Known rows, with every way that one mark hangs from another:
k_89(k_100(k_173 k_253)): 11.3; 10.7; 4.0; -18.9; 16.3; 19.8; 6.3; 7.8; -2.7; -20.6; 14.7; -16.5; -1.1; 12.5; 33.6; -4.5; 6.4
k_900(k_100(k_191 k_253 k_504)): -2.9; 23.3; 4.0; -2.5; 6.9; 4.1; -3.8; 21.8; -0.6; -43.1; 6.3; -20.1; -4.6; 13.6; 27.1; -4.4; 2.5
k_900(k_100(k_89)): 12.4; 12.6; 17.9; -12.1; 0.5; 10.5; 16.8; 34.0; 9.4; -43.7; -2.5; -0.6; -1.1; 11.8; 31.5; -3.5; 1.4
k_811(k_9 k_504): 37.5; 1.0; 9.2; -27.8; 7.7; 25.1; 8.1; 27.7; 24.4; -30.7; -9.6; 15.3; 1.3; 25.3; 36.4; 13.9; 0.7
k_191(k_100(k_253 k_900)): 5.5; 5.5; -0.5; -16.9; 10.7; 4.0; 15.1; 14.1; 4.6; -30.3; 2.3; -22.5; 10.4; 13.4; 29.0; 5.8; 4.6
k_902(k_100(k_89 k_96 k_173 k_253)): 0.2; 0.7; -4.9; -12.4; 11.9; -11.0; 8.0; 14.0; 12.8; -52.8; 12.7; -6.4; 10.2; 19.7; 31.7; -9.6; 4.6
k_100(k_96 k_173 k_191 k_253 k_504 k_900): 3.4; 14.7; -19.0; 0.4; 32.9; -12.5; -14.0; 11.5; -11.8; -37.3; 9.2; -22.8; 7.6; 22.8; 11.2; -2.7; 18.0
k_100(k_89 k_96 k_173 k_191 k_253 k_504): 7.8; 15.6; -17.5; 8.3; 19.8; -16.5; -18.4; 13.7; 0.9; -52.1; 7.7; -8.1; 3.5; 11.9; 16.0; -12.9; 12.3
k_902(k_100(k_96 k_173)): 4.9; -3.0; 7.5; -16.5; 14.9; 6.3; 16.0; 21.2; 10.5; -30.9; 10.6; -18.1; 5.8; 31.8; 27.2; -5.5; 11.4
k_811(k_9): 33.9; 6.4; 9.5; -17.0; 9.7; 25.9; 15.9; 25.4; 17.0; -23.4; -4.5; 6.7; -1.2; 28.0; 33.1; 7.9; 7.0
k_100(k_96): 19.6; -2.6; 12.8; -19.5; 11.2; 15.4; 18.3; 32.4; 6.1; -34.9; 1.9; -4.8; -4.5; 29.3; 39.4; -7.8; 15.1
k_900(k_100(k_96 k_173 k_191)): -1.2; 7.7; -0.2; -13.3; 23.5; 8.9; 8.6; 22.5; -5.5; -32.2; 9.3; -18.2; -2.8; 25.7; 18.8; -14.2; 13.9
k_902(k_100): 12.6; 0.1; 24.6; -9.6; 4.1; 15.7; 26.1; 26.5; 14.2; -28.9; -0.4; -13.2; 1.3; 29.7; 34.2; 0.5; 6.4
k_89(k_100(k_173 k_900)): 16.5; 11.7; 8.3; -12.6; 27.2; 18.6; 5.9; 18.2; -9.5; -6.7; 4.3; -21.7; 3.9; 21.0; 16.4; 3.6; 13.7
k_191(k_100(k_89 k_253 k_504)): 8.5; 18.9; -0.6; -0.3; -6.5; -9.8; -6.9; 20.7; 18.5; -47.5; 1.2; -14.0; 6.7; -2.8; 27.8; 0.5; -4.4
k_902(k_100(k_89 k_191 k_504)): 8.8; 16.9; 13.3; 23.7; 7.5; -8.3; -4.1; 29.4; 13.6; -42.3; -8.9; -13.6; 2.6; 22.1; 13.4; -6.8; 6.0
k_902(k_100(k_96 k_173 k_191 k_253 k_900)): -8.4; 1.3; -10.8; -4.8; 34.5; -10.4; 7.4; 7.4; -6.7; -37.4; 10.1; -26.1; 11.8; 35.3; 17.5; -7.0; 17.0
k_191(k_100(k_89 k_96 k_173 k_504)): 9.4; 14.6; -8.5; -2.4; 4.8; -12.9; -14.4; 25.0; 15.3; -39.3; 5.7; -18.6; 8.4; 4.8; 12.3; -4.5; 3.5
k_89(k_100(k_96 k_900)): 10.6; 5.6; 12.9; -18.6; 24.7; 12.0; 5.5; 36.6; -10.5; -20.8; 0.5; -18.9; -2.7; 31.2; 33.3; -8.4; 14.7

Rows:
5.4; 22.4; -16.6; 0.8; 10.9; -18.8; -14.4; 9.3; 7.8; -39.4; 4.9; -22.5; 18.4; -2.9; 6.4; 10.7; 0.2	k_191(k_100(k_89 k_173 k_253 k_504 k_900))
-0.5; 16.3; -13.0; -5.3; 7.9; -24.8; -15.1; 27.6; 8.2; -52.3; 1.5; -20.3; 12.4; 7.5; 23.3; -1.3; 1.1	k_191(k_100(k_89 k_96 k_253 k_504 k_900))
13.9; 20.4; 3.2; 6.4; 5.3; -10.6; -7.9; 30.6; 12.2; -35.5; -8.9; -19.0; 11.3; 5.3; 9.8; 8.5; 2.0	k_191(k_100(k_89 k_504 k_900))
-6.9; 11.0; -12.6; -8.8; 20.0; -8.3; 1.2; 14.8; -4.1; -54.1; 10.9; -8.4; 1.9; 13.6; 24.1; -18.9; 8.0	k_900(k_100(k_89 k_96 k_173 k_191 k_253))
-3.0; 14.9; -19.6; -14.8; 17.2; -14.1; -13.8; 12.8; 1.7; -35.1; 13.6; -33.0; 14.4; 10.4; 14.6; 5.0; 5.7	k_191(k_100(k_96 k_173 k_253 k_504 k_900))
3.2; 21.1; -1.6; -10.3; 6.3; -8.1; -11.7; 33.7; 7.6; -47.9; 9.7; -11.3; 3.5; 8.6; 17.7; -4.6; 3.7	k_900(k_100(k_89 k_96 k_173 k_504))
-1.8; 6.0; -4.9; 1.0; 31.1; -2.5; 12.4; 1.3; -4.2; -29.0; 6.4; -24.4; 12.4; 28.6; 12.2; 1.3; 13.4	k_902(k_100(k_173 k_191 k_253 k_900))
2.0; 16.2; -16.9; -7.6; 4.1; -18.8; -17.5; 15.1; 13.9; -49.5; 12.3; -19.0; 10.5; -0.4; 20.4; -4.9; -0.4	k_191(k_100(k_89 k_96 k_173 k_253 k_504))
6.4; 20.6; -2.0; 24.9; 25.0; -17.7; -9.6; 18.0; 3.4; -33.2; -4.7; -22.2; 14.0; 21.4; -7.2; 3.1; 11.1	k_902(k_100(k_89 k_173 k_191 k_504 k_900))
24.1; 8.8; 0.1; -2.6; 22.6; 1.6; 11.3; 17.4; 0.8; -29.8; -2.5; -2.6; 12.0; 13.7; 10.5; 7.4; 14.4	k_100(k_89 k_173 k_900)
7.7; -1.4; 15.1; -7.1; 5.9; -3.5; 15.1; 35.8; 16.8; -48.3; -1.7; -4.4; 3.3; 28.6; 34.7; -10.9; 6.5	k_902(k_100(k_89 k_96))
3.4; 25.9; -8.0; 6.8; 32.1; 0.0; -20.3; 8.1; -16.4; -19.1; 7.6; -31.1; 3.5; 15.6; 8.0; -1.2; 11.9	k_89(k_100(k_173 k_191 k_253 k_504 k_900))
0.7; 19.8; -9.1; -15.4; 26.4; -4.0; -20.6; 19.2; -11.7; -27.3; 15.9; -29.5; 4.8; 16.8; 22.0; -1.6; 9.7	k_89(k_100(k_96 k_173 k_253 k_504 k_900))
16.4; 0.2; -3.1; -18.7; 28.4; 5.4; 12.5; 20.8; -4.5; -26.0; 5.5; -13.1; 7.3; 28.4; 18.9; 2.1; 19.5	k_100(k_96 k_173 k_900)
4.8; 13.3; -5.4; -1.7; 36.5; 8.8; -0.9; 3.7; -18.8; -16.9; 7.0; -25.4; 3.3; 20.4; 15.3; -6.2; 15.0	k_89(k_100(k_173 k_191 k_253 k_900))
-3.8; 1.8; -9.1; 2.8; 21.8; -14.5; 4.1; 9.6; 5.4; -51.7; 8.1; -10.5; 8.1; 24.7; 22.6; -17.8; 10.4	k_902(k_100(k_89 k_96 k_173 k_191 k_253))
4.6; 23.2; 13.3; 2.6; 7.9; 9.8; -1.4; 32.0; 0.9; -32.8; -1.0; -20.2; -6.5; 18.8; 18.4; -4.0; 6.4	k_900(k_100(k_191 k_504))
2.3; 19.7; -6.7; 4.8; 14.2; -19.2; -8.1; 12.9; 9.5; -44.5; 7.0; -18.3; 18.5; 11.9; 9.7; 10.2; 2.8	k_902(k_100(k_89 k_173 k_253 k_504 k_900))
9.8; 15.6; -8.4; -5.2; 14.1; -19.1; -11.3; 30.4; 1.7; -56.1; 1.3; -6.1; 7.8; 14.2; 28.0; -0.5; 8.5	k_100(k_89 k_96 k_253 k_504 k_900)
6.8; 16.6; -13.6; -1.1; 15.8; -19.8; -16.6; 25.4; 6.7; -36.0; 1.8; -24.3; 15.2; 7.9; 3.4; 1.9; 7.1	k_191(k_100(k_89 k_96 k_173 k_504 k_900))
16.2; 7.4; 1.4; 4.9; 14.0; 1.3; 11.3; 14.1; 2.9; -47.7; -4.5; 3.1; -0.9; 14.8; 30.5; -11.9; 11.1	k_100(k_89 k_191 k_253)
1.1; 10.7; -3.6; -3.6; 21.1; -2.7; 2.8; 24.3; -2.4; -44.6; 4.2; -8.0; -0.4; 18.9; 15.8; -17.5; 11.3	k_900(k_100(k_89 k_96 k_173 k_191))
2.2; 14.2; -7.0; -6.4; -2.9; -17.4; -12.0; 26.4; 16.0; -56.0; 4.5; -14.3; 5.8; 4.0; 32.2; -8.0; -2.0	k_191(k_100(k_89 k_96 k_253 k_504))
10.3; 13.9; 11.2; -0.4; 6.5; 5.3; 1.3; 19.4; 14.5; -25.8; 7.8; -24.2; 7.8; 20.0; 15.3; 7.9; 5.7	k_902(k_100(k_173 k_504))
